What can hang from each mark
Q_744: Q_266
Q_75: Q_526
Q_523: Q_526
Q_266: Q_721 Q_744
Q_10: Q_721
Q_433: Q_721
Q_526: Q_75 Q_523
Q_721: Q_10 Q_75 Q_266 Q_433 Q_523 Q_971

Every row comes from one small tree of marks. The marks that hang from a mark follow it in brackets, in the order of their numbers. Every link used is in the known rows. Which tree was each row made from?
(in the rows, 128 means zero)
Known rows
Q_721(Q_433): [ 57 165 177 178 116 195 123 169 113 108 120 122 121 101 156 187 113 112
 112]
Q_744(Q_266(Q_721(Q_433 Q_523(Q_526)))): [ 89 139 116 155 148 149 140 162 120  93 131 127 140 115 139 155 103 145
 109]
Q_266(Q_721 Q_744): [ 54 109 119 206 106 163 128 162 118  97 152 141 130  90 105 166 141 161
 132]
Q_744(Q_266(Q_721(Q_971))): [ 65 140 136 166 124 155 110 145 129  88 143 138 140  94 133 134 150 138
 125]
Q_266(Q_721(Q_10 Q_75 Q_523 Q_971)): [128 111 132 152 105 130 133 143 151 135 113 110 175  74 130 134 104  79
 169]
Q_721(Q_75 Q_266(Q_744) Q_433): [117 130 150 188 115 125 154 161  97 111 138 111 129 134 160 145  90  96
 152]
Q_433(Q_721(Q_10 Q_75 Q_266 Q_523(Q_526) Q_971)): [133 144 152 151  84 114 197 123 147 110 117 131 193 124 181 115  70  68
 144]
Q_721(Q_10 Q_75 Q_266 Q_523 Q_971): [164 140 145 137  92  86 151 120 134 134 107  90 194  94 184  99  88  34
 174]
Q_526(Q_75): [ 21 164 167 173 110 171 148 165 134 108 149 187 129  85 149 198 116 107
 128]
Q_433(Q_721(Q_10 Q_266 Q_523)): [ 98 141 133 182 110 139 196 144 125 106 120 121 190 111 189 120 103  79
 122]
Q_744(Q_266(Q_721(Q_523 Q_971))): [ 84 134 126 156 130 135 119 143 129 101 132 129 145  93 135 133 133 125
 131]
Q_744(Q_266(Q_721(Q_523(Q_526) Q_971))): [ 83 144 125 145 124 137 128 140 135  92 135 138 149 100 135 142 119 140
 120]
Q_721(Q_10 Q_75(Q_526) Q_523 Q_971): [150 154 165 122  86 114 143 113 140 139 117 122 173  96 157 158  80  55
 177]
Q_10(Q_721): [ 29 156 171 189 121 184 142 142 143 110 116 158 158 102 156 175 170 127
  98]
Q_744(Q_266(Q_721(Q_10 Q_75 Q_433))): [114 118 116 176 151 150 122 164 120  99 131 114 149 105 146 128 126 117
 143]
Q_75(Q_526): [ 35 192 176 156 107 185 147 148 115 101 165 169 139 110 151 216 124 129
 113]
Q_266(Q_721(Q_10 Q_433 Q_523) Q_744): [130  85  96 193 111 140 140 156 116 115 111  88 150  97 107 146  93 129
 144]
Q_523(Q_526): [ 30 195 167 158 103 190 138 155 130  86 143 166 143  96 164 198 118 148
  94]
Q_721(Q_75(Q_526) Q_266(Q_744) Q_433 Q_523 Q_971): [166 134 162 134  84  81 174 120 110 130 131 104 140 155 138 153  38  72
 170]
Q_526(Q_75 Q_523): [ 25 153 143 159 118 145 184 171 145 112 131 192 137  95 132 210  83  99
 125]
Q_744(Q_266(Q_721(Q_10 Q_75 Q_433 Q_523 Q_971))): [144 112 121 153 135 121 122 144 130 114 112 100 153 102 139 116 103  96
 156]
Q_744(Q_266(Q_721(Q_433 Q_523(Q_526(Q_75))))): [ 83 134 115 152 147 142 153 164 127  94 136 147 138 118 131 163  88 138
 117]
Q_433(Q_721(Q_523)): [ 52 152 163 182 113 168 174 156 128 113 125 155 144 101 170 168 110 101
 120]

Write each row's tree
[109 132 187 156 110 140 147 127 153 144  81 125 151 118 144 161 106  77
 139]
Q_10(Q_721(Q_75 Q_433 Q_523 Q_971))
[ 68 137 162 186  84 136 148 111 140 101 120 136 167 123 142 131 157 123
 111]
Q_10(Q_721(Q_266(Q_744) Q_971))
[118 151 155 146  81 137 117 118 139 124  93  99 172  67 161 134 110  72
 146]
Q_721(Q_10 Q_523 Q_971)
[148 105 138 151 108 136 135 149 147 138  99  90 165  91 122 137  78  74
 166]
Q_266(Q_721(Q_10 Q_75 Q_433 Q_523 Q_971))
[170 147 165 123  86 125 138 127 146 130  83  94 163 105 157 149  44  64
 158]
Q_721(Q_10 Q_75 Q_433 Q_523(Q_526) Q_971)
[ 80 126 134 168 131 169 147 177 128 124 118 112 143  96 124 177  95 115
 122]
Q_266(Q_721(Q_433 Q_523))
[ 66 151 162 158 122 160 181 143 152 120  96 158 156 130 143 195  90 119
  94]
Q_10(Q_721(Q_433 Q_523(Q_526(Q_75))))
[147  81 111 174  88 107 128 132 137 127 118 107 158  83 107 127 102 105
 184]
Q_266(Q_721(Q_10 Q_75 Q_523 Q_971) Q_744)
[110 139 165 178  84 137 174 130 141 106 128 131 181 115 178 106 110  65
 150]
Q_433(Q_721(Q_10 Q_75 Q_266 Q_971))
[136 113 161 168 101 101 168 117 138 134  93 110 160 142 143 130  98  83
 143]
Q_10(Q_721(Q_75 Q_266(Q_744) Q_433 Q_523 Q_971))
[143  84 114 178  84 130 127 136 129 117 102  81 150  96  95 132  88 119
 153]
Q_266(Q_721(Q_10 Q_433 Q_523 Q_971) Q_744)
[ 91 102 125 177  85 130 127 138 131 114 130 122 135  86  96 152 113 137
 150]
Q_266(Q_721(Q_523 Q_971) Q_744)
[ 92 130 151 172  91 112 162 107 140 117 105 125 173 121 145 129 135 108
 119]
Q_10(Q_721(Q_266(Q_744) Q_523 Q_971))
[114 145 157 156  84 122 209 125 144 106 136 147 189 139 161 133  80  67
 146]
Q_433(Q_721(Q_10 Q_75(Q_526(Q_523)) Q_266 Q_971))
[102 129 137 151 133 154 162 176 137 125 123 129 146 110 128 185  67 115
 135]
Q_266(Q_721(Q_75 Q_433 Q_523(Q_526)))
[ 65 149 195 179  86 166 152 143 144 112 133 165 137 104 158 154 116  88
 148]
Q_433(Q_721(Q_75 Q_971))
[135 132 152 158  80 104 148 127 109 116 107  81 140 126 142 129  68  88
 138]
Q_721(Q_266(Q_744) Q_433 Q_523 Q_971)
[ 67 108 137 192  79 155 115 141 130  99 143 134 130  88  93 153 136 152
 141]
Q_266(Q_721(Q_971) Q_744)
[106 171 144 136 124 108 185 153 123 119 138 139 169 117 191 158  73  85
 136]
Q_721(Q_75 Q_266 Q_523(Q_526))
[ 88 141 145 193 105 146 150 157  94  94 135 104 132 130 154 148 103 121
 117]
Q_721(Q_266(Q_744) Q_433)
[ 91 131 122 168 121 151 107 138 132  87 133 121 160  88 138 116 150 128
 130]
Q_744(Q_266(Q_721(Q_10 Q_971)))
[126 145 178 138 107 115 187 116 144 138 106 125 174 156 148 157  85  73
 131]
Q_10(Q_721(Q_75(Q_526) Q_266 Q_433 Q_523 Q_971))
[113 115 117 170 127 163 145 166 131 123 104  91 167  89 130 153  94 104
 129]
Q_266(Q_721(Q_10 Q_433 Q_523))
[ 81 149 159 176  67 127 130 122 115  92 142 121 145 107 147 127 129 114
 133]
Q_721(Q_266(Q_744) Q_971)
[144  93 133 174  81 136 134 134 129 112 135 111 145 120  88 153  86 122
 169]
Q_266(Q_721(Q_10 Q_75(Q_526) Q_433 Q_971) Q_744)
[107 125 135 144  99 140 156 140 154 120 134 137 177 100 109 163  96  97
 157]
Q_266(Q_721(Q_10 Q_75(Q_526(Q_523)) Q_971))
[ 83 123 132 165 136 146 149 173 135 134 134 138 150  82 136 171 110 101
 154]
Q_266(Q_721(Q_75 Q_523))
